What can hang from each mark
tozu: pomi
viro: lasat
namet: lasat
lasat: namet pomi viro
volu: gese
rodu: defu gese
tovug: bisi pakonat
bisi: kosupon
gese: gebab rodu
defu: rodu vubi
gebab: gese
kosupon: bisi
pakonat: gebab tovug vubi
vubi: defu pomi
pomi: tozu vubi

Every row comes from one small tree of marks. The marks that hang from a mark follow it in brackets, in alphabetical order. Every link used is in the known rows. Which tree was each row made from?
(in the rows, 128 means zero)
Known rows
vubi[pomi[tozu]]: [106 125 113 134 124 155 154 131 141 145 113 141 116 171 103 111 121 137
 143 123 134 134 165 120 124 136 108 128 126 124 170  99 101 114 133 139
 136 138 152 148 106 110 142 167]
pakonat[gebab[gese[rodu]] tovug vubi[pomi]]: [148 116 125  66 119 135 107 115 153 172 125 147  92 133 163 123  95 138
 160 152 126 161  50 151 110 140 114 126 182 129 208 102 110 184 126 149
 154 129 120 176  87 131 153 138]
rodu[defu gese[gebab]]: [133 133 111 197 144 162  99 106  88 142 126 156 119  92 135 131 105  99
 124 103 116  68 165 116 106 143 127 138 133 128 106  88 109 102 106 179
 146 135  87  85 112  71 157 148]
rodu[defu[vubi[pomi]] gese[gebab]]: [132 118 118 157 167 154 128  96 110 149 132 111 128 102 153 109 124 114
 151 102 114  61 151 137 118 138 110 127 116 128 132  96 101  77  88 164
 140 125  84 125 100  74 146 149]
tovug[bisi pakonat[gebab[gese] vubi]]: [177 141 122  70 102 138  46 118  92 154  78 151 114 129 138 144  78 107
 161 113 148 134  83 119  86 144 131 113 187  80 113  92 117 141 180 166
 179  67  94 129 104  95 120 112]
bisi[kosupon]: [118 162 122 172 123 151 149 137 119 145 117 124 113 148 114 128 107 102
 146 116 146 119 125 111 126 150 134 135 152 136 103  84 119 143 158 164
 144 166 128 118 112 168 139 174]
defu[rodu[gese] vubi[pomi[tozu]]]: [125 116 109 117 167 144 153 107 121 139 124  90 117 156 112 100 141 122
 181 117 122 125 119 131 113 119 114 113 118 124 145 129  98  86 113 158
 137 159 113 189 113 116 138 150]
defu[vubi]: [109 134 123 136 133 152 130 118 123 147 149 119 123 138 119 126  90 103
 157 108 133 118 126 118 131 139 120 140 147 127 139 106 118 117 121 165
 135 172 117 140 108 152 133 169]
gese[rodu[defu]]: [ 98 129 119 172 114 169 135 129 126 133 149 146 111 154 128 127 108 120
 141 123 129 130 129 120 123 140 137 149 150 142 119 121 110 140 130 163
 136 161 108 105 109  70 163 143]
lasat[viro]: [144 139 118 149 105 158 140 112 124 145 183 169 113 150 115 129  93  97
 149 100 132 116 174  93 124 147 119 160 149 127 126  82 115 172 116 164
 141 133 136 100 102  56 129 145]
volu[gese[gebab rodu[defu]]]: [105 132 114 159 134 160 137 120 129 141 158 166 114 128 160 135  99 115
 141 121 125  88 150 142 134 145 133 140 160 130  61 112 102 100 134 160
 149 168  88  97 114 138 161 153]
defu[rodu[gese[gebab]]]: [134 142 115 158 138 152 159 106  91 144 163 128 110  88 129 130 110  87
 134  85 107 137 124 144 115 140 129 127 159 124  93 133 110 113 114 189
 148 158  86 122 100 147 149 169]
tovug[bisi[kosupon] pakonat[gebab vubi[defu[rodu]]]]: [180 145 143 119  93 130 113 128 104 146  57  89 107  88 165 114 120 101
 180  85 158 154  38 137 128 140 156 110 163 107  63 158 121 114 188 171
 187  90 119 154 102 117 115 108]
pakonat[tovug[bisi]]: [136 145 132 141 102 146 121 117 127 154 103 158 111 188 122 121  80  99
 171 102 138 160 137 128 116 153 115 127 173 137 145  64 110 181 127 176
 149 157 127 130 101 148 140 157]
viro[lasat[pomi]]: [ 99 137 119 152  89 162 165 103 110 147 166 193 116 170 106 131  81 117
 168 116 125 172 123  96 120 155  97 141 152 126 132 111  96 138 103 164
 129 166 139 123  99 120 142 173]
vubi[pomi]: [105 142 122 136 118 160 177 131 141 147 145 133 120 169 121 108 112 123
 146 109 130 147 158 126 126 148 107 134 147 128 172  96 103 136 117 150
 137 140 126 125  86 105 140 185]
tovug[bisi[kosupon] pakonat[vubi[defu pomi]]]: [163 151 143 110 109 152 155 148 133 145  28  68 119 141 158 100 144 114
 188  85 165 125 102 125 128 160 132  98 147 126 111 132 105 108 186 138
 170  68 125 134  99 105 124 131]
rodu[defu[vubi] gese[gebab]]: [134 124 112 177 157 157  88  94  90 146 127 128 124  71 144 130 104  92
 143  98 115  50 138 119 116 135 125 136 129 127  96  94 114  85 105 180
 141 146  76 107 116  88 145 143]
viro[lasat]: [ 93 142 121 167  99 182 144 115 109 157 135 198 115 174 108 131  85 123
 163 126 133 162 122  99 129 146 113 135 159 122 151  95 105 146 116 165
 140 182 141 108 110 146 148 158]
pomi[tozu vubi[defu[rodu]]]: [113 110 105 149 130 147 144 128 116 122  96 118 119  91 104 122 135 119
 163  96 139 111 145 111 147 124 129 133 117 126 128 174 119  59 138 135
 140 161 149 165 132 123 134  99]
tozu[pomi[vubi]]: [ 84 124 117 157 112 144 155 107 103 132 154 178 125 202 109 138 102 104
 159  95 135  94 168 114 128 147 102 142 136 132 140 108 111 119 116 137
 130 109 138 126 103 158 133 158]
tovug[pakonat[gebab]]: [136 136 123 143  96 162 107 132  87 149 118 174 115 163 130 129  77 110
 123 106 138 140 126 130 119 137 127 139 157 105 117 102 121 135 150 179
 164 114 107 113  93  92 140 161]
tozu[pomi]: [ 85 137 126 158  96 153 166 111 119 137 177 169 114 231 114 124  92 105
 162 101 133 131 140 119 127 150 102 146 150 131 144  92 102 156 109 155
 135 120 138 111  94 116 138 190]
volu[gese[gebab rodu]]: [107 141 120 127 122 155 178 125 133 148 175 165 109 141 153 143  92 106
 138 112 126 114 144 156 141 151 127 137 175 138  66 131 105 109 149 155
 149 169  95 116 102 211 153 172]
viro[lasat[namet pomi[tozu vubi[defu[rodu]]]]]: [100 104 104 163 106 144 177  95 116 113 115 182 118 121  90 125 114 142
 177 107 139 156 110  82 132 132 122 146 100 144 112 181 111  36 109 137
 128 160 165 185 136 155 116  92]
gese[gebab rodu[defu[vubi]]]: [106 118 123 151 123 151 138 108 124 137 173 120 121  74 157 133 102 115
 132 109 120 104 106 146 137 136 133 146 140 141  82 151 115 105 125 161
 133 155  92 121 105 121 153 133]
lasat[namet pomi[tozu]]: [110 126 108 157 109 135 148 109 131 119 139 177 112 177  79 125  79 122
 134 115 135 138 144  90 105 147 120 155 122 152 127 107 110  92 122 155
 124 135 147 151 119 140 116 164]
tovug[bisi[kosupon] pakonat[gebab vubi]]: [171 153 135 125  94 130  91 129  93 163  51 131 111 133 150 130  95  98
 157 103 157 124  77 129 102 148 146 110 168 106  65  94 121 134 195 168
 181  74 121 141 103 160 121 134]
tovug[bisi[kosupon] pakonat[gebab[gese] vubi]]: [182 159 124  89 109 129  62 127  91 153  47 130 112 126 144 142  96 107
 165 119 162 117  48 118  92 148 147 106 184  85  74  82 123 146 206 167
 185  63  98 144 113 138 118 112]
pakonat[gebab[gese]]: [133 141 112 115 117 150  93 116 110 149 140 168 112 128 120 139  75 119
 134 135 136 125 106 121 107 137 122 149 168  97 150  78 118 151 137 167
 156 130 106 126 101  82 136 154]
namet[lasat[pomi[vubi] viro]]: [141 120 112 156  94 143 155  98 110 142 201 172 117 143  93 141  91 100
 143  86 128  78 169  93 119 155 106 157 112 134 107 141 117 159 112 148
 120 123 164 139  92 112 111 133]
gese[rodu[defu[vubi[pomi]]]]: [100 114 126 134 139 159 164 120 146 137 158 100 124 159 149 107 127 139
 168 122 129 122 115 142 129 132 121 136 129 145 140 132 102 112 115 147
 130 158 103 146  97  69 150 142]
vubi[defu[rodu] pomi]: [114 133 128 133 125 163 201 132 154 132 146  89 113 136 137  90 136 127
 168  94 133 175 114 145 153 140 114 135 141 127 176 161 102 119 110 149
 143 155 124 145  85  57 134 158]
kosupon[bisi]: [114 154 132 124 118 168 141 125 127 143 126 136 116 112 110 113  84 101
 151  82 137 106 130 120 115 158 126 142 157 136 113  91 113 137 146 171
 142 136 139  88 104 136 148 183]

Which tree is each row?
[145 133 120 152  78 152 167 100 124 145 220 162 108 171  97 127  79  96
 141  96 125 121 141  95 117 158 105 161 129 128 109 132 109 189 105 168
 124 135 156 123  84  86 114 159]  namet[lasat[pomi viro]]
[129 133 116 135 158 147 130 103 101 141 153 101 116 130 119 119 113  91
 180  99 120 123 102 123 112 129 126 128 147 123 121 131 112 111 116 186
 140 186  88 159 113 124 137 152]  defu[rodu[gese] vubi]
[141 116 114 147 141 158 188 112 119 136 110  98 111  73 137  99 153 123
 149  89 119 120 146 145 137 131 115 122 115 128 131 173  94  63 111 151
 148 127 112 150 105  92 147 136]  vubi[defu[rodu[gese[gebab]]] pomi[tozu]]
[153 122 125  85 113 146  71 110  94 126 107 131 129 143 158 135  93 126
 168 129 149 115  66 140  90 125 141 128 159  92  56 124 113 125 170 171
 170  98  57 135 113  41 135  75]  tovug[bisi pakonat[gebab[gese[rodu[defu[vubi]]]]]]
[ 95 138 117 168  91 157 180  93 116 137 165 209 114 197  98 131  69 126
 156 120 133 178 109  86 112 155 111 152 138 143 129 105 106 122  99 168
 131 158 138 134 110 157 120 167]  viro[lasat[namet pomi]]
[108 134 128 106 140 142 185 113 147 140 180  77 120 151 130 100 120 121
 175 103 124 173  90 151 137 133 112 128 146 120 159 140 106 117 109 160
 135 171 115 177  89 122 129 171]  defu[rodu vubi[pomi]]
[123 121 116 155 173 158 113 106 117 144 117 115 130 166 135 102 128 120
 180 112 125  70 144 111 107 131 112 127 115 128 160  79 100  93  89 163
 137 141  93 131 110  37 145 149]  rodu[defu[vubi[pomi]] gese]
[145 124 106 155  99 128 150  90 131 119 175 186 110 179  86 129  79 111
 142 101 135 119 178  75 106 144 116 175 114 146 103  92 114 122 111 157
 126 108 161 145 121  79 103 135]  lasat[namet pomi[tozu] viro]
[ 93 124 106 170  92 156 152  96 117 132 135 217 113 188  81 132  77 138
 154 132 136 168 116  74 109 144 113 149 120 136 127 107 102  98 107 153
 128 158 164 150 127 172 121 143]  viro[lasat[namet pomi[tozu]]]
[157 125 120  95 125 138  76 113 133 147 129 114 100  40 146 126 100 117
 168 114 135 144  36 123 129 131 134 137 168 102 173 148 119 123 134 155
 165 135 118 158 102  51 125 112]  pakonat[gebab[gese] vubi[defu[rodu]]]
[125 103 103 153 170 156  89 106 114 138  85 115 126 147 119 105 137 133
 171 129 128  63 157 105 105 121 110 122  97 130 157  80  97  71 103 152
 134 137 118 150 128  39 145 129]  rodu[defu[vubi[pomi[tozu]]] gese]
[144 126 130 138 120 145 113 118 145 152 116 106  93  87 148 109 105  97
 181 100 127 162  60 124 145 142 123 129 167 146 196 142 119 148 110 169
 144 184 140 160 106 134 141 134]  pakonat[tovug vubi[defu[rodu]]]
[140 114 134 117 114 148 130 125 151 170 106 124 108  69 158 103 110 134
 155 109 135 128 115 127 145 142 114 135 138 123 203 130 111 104 112 136
 159 108 146 146  78  62 128 157]  pakonat[gebab vubi[defu pomi]]
[106 128 121 172 108 162 154 120 120 136 166 147 114 105 149 135 102 113
 115 106 120 123 132 141 133 144 133 147 148 146  92 134 110 125 125 163
 138 145 103  97 101  99 161 141]  gese[gebab rodu[defu]]
[144 110  98 134 112 123 138  97 113 124 159 175 119 135  92 143 103 107
 147  87 131  70 218  75 116 142 103 157 109 134  97 120 116 106 119 141
 121  99 164 146 119  80 120 119]  lasat[pomi[tozu vubi] viro]
[139 122 110 164 150 154 162 110  86 131 118 113 121  27 139 132 133  91
 149  68 119  81 154 132 138 137 131 132 130 136  90 179 118  58 112 160
 148 135  93 133 110 130 142 119]  pomi[vubi[defu[rodu[gese[gebab]]]]]
[ 91 115 121 164 105 155 166 114 113 125 139 161 125 159 123 126 116 110
 173  85 145  68 178 111 151 146 104 148 121 139 144 135 111  91 110 127
 134 104 140 116 108 104 128 138]  tozu[pomi[vubi[defu]]]
[135 113 111 121 160 137 168  98 112 142 137  92 115 102 132 108 135 116
 151 100 112 120 122 158 123 123 111 115 119 122 125 151 102  73 113 160
 140 141 105 184 108 146 138 149]  defu[rodu[gese[gebab]] vubi[pomi[tozu]]]
[166 165 125 105 100 144  99 129  84 136  62 143 120 154 132 137  95 110
 154 120 164 126  77 125  94 147 142 119 174  85  57  79 121 154 201 178
 184  82  86 130 109 123 124 122]  tovug[bisi[kosupon] pakonat[gebab[gese]]]
[143 105 100 153  94 140 136  98 105 137 166 171 116 148  75 144  96 111
 142 102 130  73 180  80 115 144 108 150  89 133 105 142 116 131 123 136
 118 120 187 159 115 133 112 112]  namet[lasat[pomi[tozu vubi] viro]]
[113 108 104 154 123 159 124 131 115 131  68 144 125  95  98 132 125 122
 148 103 146  72 183  94 147 133 124 139 105 134 132 140 121  56 144 123
 138 141 157 139 136 116 138 110]  pomi[tozu vubi[defu]]
[ 99 120 115 165 106 152 193  94 115 118 149 172 120 112 109 128 103 130
 180  94 138 163  93  90 136 144 119 151 122 144 111 180 112  62  97 149
 131 165 140 164 116 158 113 107]  viro[lasat[namet pomi[vubi[defu[rodu]]]]]
[145 120 128 138 105 134  63 110 125 182 110 173  91 108 149 129  63 106
 145 124 126 142  85 126 125 142 119 135 168 128 201  74 126 169 116 173
 155 162 151 152  95 159 141 159]  pakonat[gebab tovug vubi]
[164 136 133 107  88 137  70 120  95 164  82 155 114 138 144 131  79 102
 151  93 141 141 105 126 100 147 136 117 168 102 107 102 117 130 167 167
 175  77 118 125  91 107 124 136]  tovug[bisi pakonat[gebab vubi]]
[140 131 125 143 139 159 206 112 121 140 145  94 114  74 154  96 142 108
 153  78 117 131 131 158 143 140 113 126 134 129 139 171  96  85 100 162
 150 126  96 131  85  82 145 156]  vubi[defu[rodu[gese[gebab]]] pomi]
[159 130 134 123 111 133 125 128 160 159   4  91 104 123 143  97 141 132
 198 113 159 122 106 120 137 150 121  99 133 152 163  93 107 130 154 130
 157 119 175 185 118 161 131 114]  pakonat[tovug[bisi[kosupon]] vubi[defu pomi[tozu]]]
[148 101 102 158 106 131 152  93 126 109 131 174 121 111  93 132 104 117
 153  84 147  69 210  65 129 144 116 177  85 157 104 137 122  57 108 128
 127  94 163 154 130  62  98  88]  lasat[namet pomi[tozu vubi[defu]] viro]
[131 117 112 140 142 161 172 124 129 130 102  96 112 140 117  90 156 127
 177 105 130 123 141 119 125 126 115 125 110 128 162 156  93  79 110 146
 146 144 128 157 111  40 144 133]  vubi[defu[rodu[gese]] pomi[tozu]]
[106 109 112 144 144 149 110 116 138 138 106 113 128 146 119 104 124 143
 162 129 133  95 135 116 126 123 112 131 106 122 161  91 103  87 110 142
 130 146 137 154 120  44 139 135]  rodu[defu[vubi[pomi[tozu]]]]
[129 123 111 175 164 159  70 104  97 141 114 129 126 124 125 122 108 100
 171 117 126  66 142  95 104 131 125 135 125 129 123  79 113  92 102 178
 139 163  90 113 124  61 146 139]  rodu[defu[vubi] gese]
[115 120 119 131 123 155 178 131 152 129 120 100 112 132 121  90 143 139
 162 104 136 167 125 129 150 127 115 130 120 125 169 160  99  97 121 137
 141 151 145 165 105  60 139 140]  vubi[defu[rodu] pomi[tozu]]
[112 123 112 114 141 159  99 115 125 124 151 114 122 131 132 137 105 124
 166 143 134 100  77 120 113 128 129 143 154 122 109 121 113 127 135 159
 134 163  84 131 126  67 149 110]  gebab[gese[rodu[defu[vubi]]]]
[107 122 122 142 147 155 125 112 140 142 136 108 129 148 138 104 115 129
 166 115 130 107 130 125 128 136 110 134 122 127 169  89 105 104  99 154
 132 151 118 138 102  50 140 151]  rodu[defu[vubi[pomi]]]
[166 154 139 126 103 151 118 144 110 142  28  89 117 120 144 119 124  96
 183  85 165 107 101 107 124 157 144 106 156 124  71 131 116 109 192 149
 171  88 118 120 115 135 122 121]  tovug[bisi[kosupon] pakonat[vubi[defu]]]
[148 115 111 159 109 136 174  90 127 111 171 167 123 103 111 133  95 104
 158  70 146  80 196  73 129 152 115 180 105 158 105 144 123  81  96 139
 129  94 141 130 112  63  97 112]  lasat[namet pomi[vubi[defu]] viro]
[ 90 125 109 167 104 152 173  92 104 133 142 216 124 168  96 146  79 126
 161 110 135 141 138  78 108 152 111 149 130 148 122 117 115  83 103 148
 126 146 140 146 120 199 118 139]  viro[lasat[namet pomi[vubi]]]
